Each row comes from the steps of one walk. Every step used is in the known rows, and no mark comes twice. Write the walk behind each row, first mark first.
(in the rows, 128 means zero)
Known rows
fabev > sina > lifa > taviv > netimo > bize: [164 121 124 149 143 109 119 151  42  82 171  92 154 120 156 103 112 142
 146 151 126  64 105 109  53]
debos > netimo > bize > lifa: [105 130  70 163 163 128 155  98 119  99 143 146 165 125 109 131  95 145
 138 105 148 162 105 154 145]
sovo > sori: [104 100  93 166 100 134  87 150  75 142 125 144 138 123 112 144 182 131
 137  60 145 148  71  98 154]
bupe > netimo > bize: [104 132 115 169 124 123  81 104  87 112 111 192 161  97 128 141 123 145
 107 121 168 174 109 115 124]
lifa > bupe > netimo > bize: [121 145 129 174 147 106  51 115 107 126 125 176 163 101 106 116 121 137
 119 137 184 174 139 146 137]
sovo > netimo > bupe: [118 111 105 127 100 171  53 121 125 110 158 162 126 141  97 162 192 145
 111 106 120 160 111 149 127]
sina > lifa: [116 104 126 134 143 162 121 194  94  92 138 112 164  99 116 136 154 102
 146 103 150 113 107  88 109]
sori > sovo > netimo: [ 84 107  97 161 102 158  54 152  96 101 147 166 127 157 156 140 179 121
 129 109 149 115  92  94 155]
taviv > fabev > sina > lifa > bupe > netimo > debos: [144 150 100 119 129 104 107 139  69  83 156 115 159  78 161  60 147 150
 157  97 157  92 108 120  59]
sina > lifa > bupe > netimo: [128 127 134 142 145 122  91 184 115  97 153 123 172  81 105 113 153 115
 153 124 175 136 130 126 107]
netimo > bize: [112 118 113 169 154 148  89 123  83 116  90 167 151 121 122 147 109 133
 115 125 151 155 121 106 136]
netimo > debos: [ 91 100 106 165 160 165  78 129  89 124 118 143 148 120  90 116 145 119
 126 119 114 131 131 125 139]
sina > lifa > bupe > netimo > bize > sori: [137 117 111 169 144 108 101 180 104  83 122 120 173  73 107 134 138 149
 180 142 175 150 137 133 117]
debos > netimo > bupe: [ 74 162  85 148 161 154 109 113 144 102 178 162 159 124  89 143 138 124
 138  80 146 177 112 170 147]
fabev > sina > lifa: [138 123 129 123 123 134 111 167  59  59 156  96 166 131 129 113 138 106
 143 101 145  75  91  79  61]
bize > sori > sovo > netimo: [ 92  89  65 195  80 165  79 154  73  85 133 140 131 148 139 180 177 148
 170 100 161 119  84  90 191]
sina > lifa > bupe > netimo > debos: [123 121 125 149 162 116  86 179 118  97 143 120 169  74  96  98 153 126
 163 142 151 136 146 143 100]
lifa > bupe > netimo: [113 140 134 160 131 121  47 123 110 131 156 165 163 109  97 114 146 114
 111 110 189 157 126 135 146]
taviv > fabev > sina > lifa > bupe: [151 151 110 112 125 124 116 153  63  86 159 104 157  97 168  80 145 130
 148  78 171  78  96  96  73]
sina > lifa > bupe > netimo > bize > sori > sovo: [119 125 101 180 146 100  97 194 105  72 122 130 168  83 131 134 132 147
 190 151 175 149 138 125 130]
taviv > netimo > bize > sori: [ 90 116  78 185 136 172 121 119  51 133 122 161 161 111 141 133 115 179
 155 134 148 142  87 108 148]
taviv > fabev > sina: [130 147 102 116 104 146 108 111  46 101 152 134 148 119 175  96 141 126
 115  51 166  84  72  77  95]
fabev > sina: [123 129 126 136 111 145  84 120  50  83 154 126 157 156 124 118 133 102
 109  86 149  88  82  79  94]
bize > netimo > bupe: [120 107 106 115 126 152 103  75 120 116 150 168 159 149 117 188 110 142
 115 118  97 163 131 147 193]

Write each row's walk
[168 112 135 141 127 115 105 162  52  74 177  78 150 130 137 120 132 107
 134 119 134  56 106  97  66] => fabev > sina > lifa > taviv
[121 103  85 215 145 131  96 130  47 143 161 141 133 124 171 146 105 162
 141 166 137 106 113 123 168] => lifa > taviv > netimo > bize > sori > sovo
[163 103 118 140 143 133 127 183  79 119 169  91 141  78 159 128 151 116
 140 107 149  82 117 106 109] => sina > lifa > taviv > fabev
[ 90 135  65 197 154 137 129 113 102  91 127 144 165 111 106 152 123 158
 169  98 172 156 100 151 163] => debos > netimo > bize > sori
[116 104  84 172 125 120  74 140 111  98 130 163 129 158 153 134 132 148
 137 150 137 144 123 124 154] => sori > sovo > netimo > bize > lifa > bupe
[ 93 109  92 174 119 140  57 144  95  96 118 176 127 151 163 144 157 141
 133 135 145 131 105 104 146] => sori > sovo > netimo > bize
[ 72 140  53 207 156 129 124 124 104  81 126 154 160 120 129 150 119 156
 182 107 173 154 102 144 173] => debos > netimo > bize > sori > sovo
[143 142 104 106 113 137 132 151  52  82 155 108 154  98 178  93 147 128
 141  63 163  74  78  76  70] => taviv > fabev > sina > lifa
[184 107  87 158 135 103 141  94  58 110 134 121 133 129 164 130  67 156
 107 135 119 120 119 116 116] => netimo > bize > lifa > taviv > fabev > sina
[165 127  92 154 106  84 123  78  63 104 149 154 147 104 168 123  87 166
 102 124 146 139 105 122 100] => bupe > netimo > bize > lifa > taviv > fabev > sina
[136 109 115 185 157 138  94 114  57 164 168 142 137 115 152 127 107 148
 109 159 132 107 116 132 138] => lifa > taviv > netimo > bize
[130 117 135 140 161 140  97 197 112 101 144 104 165  98 100 116 151 104
 155 120 163 120 134 117 116] => sina > lifa > bupe
[146 110  99 165 159 122 118 114 101 117 105 144 153 132 110 135  72 143
 118 146 135 171 141 131 150] => netimo > bize > lifa > bupe
[148 157 109 112 111 108 110 142  67  83 163 119 162  84 172  76 148 139
 145  78 179  91  91 103  67] => taviv > fabev > sina > lifa > bupe > netimo
[ 89 148  90 172 171 136 117 109 114 104 135 158 165 113 111 128 122 138
 141  99 168 154 106 153 139] => debos > netimo > bize
[122 135 109 191 134 109  60 119  98 115 118 163 163  99 102 136 123 153
 142 135 188 175 136 144 156] => lifa > bupe > netimo > bize > sori
[136  82  85 176  92 155  74 121  83  99 105 146 132 129 115 169 177 178
 145 122 149 140 101 130 140] => sovo > netimo > bize > sori
[ 90 124  80 202 109 117  87 119  75  89 104 188 156 102 147 164 119 162
 146 128 175 173 105 104 157] => bupe > netimo > bize > sori > sovo
[112 122  91 159 159 150 133 109  81 146 143 160 163 123 136  99  81 168
 128 154 131 153 106 130 136] => taviv > netimo > bize > lifa > bupe
[ 93 109  71 213 135 140 100 143  66  88  80 160 145 129 146 176 107 156
 164 132 157 154 115  94 180] => netimo > bize > sori > sovo
[151  82  92 154 127 148 148 109  71 152 201 116 136 141 137 133  93 131
  98 130 110 111  98 114 158] => bize > lifa > taviv > netimo
[121 115  97 158 118 117 118  93  92 106 121 181 159 109 128 143  95 150
 104 125 149 182 108 114 130] => bupe > netimo > bize > lifa
[104 113  82 152 146 163 147 107  69 139 141 164 161 125 145 112  83 167
 122 142 122 148  90 110 131] => taviv > netimo > bize > lifa
[149 133 137 129 136 117  92 170  72  65 159  88 168 129 117  96 135 109
 149 115 155  81 112 103  67] => fabev > sina > lifa > bupe
[147 107 101 173 120 102 111  90  86 119 139 166 148 107 135 150  90 151
  98 142 141 166 119 129 135] => bupe > netimo > bize > lifa > taviv
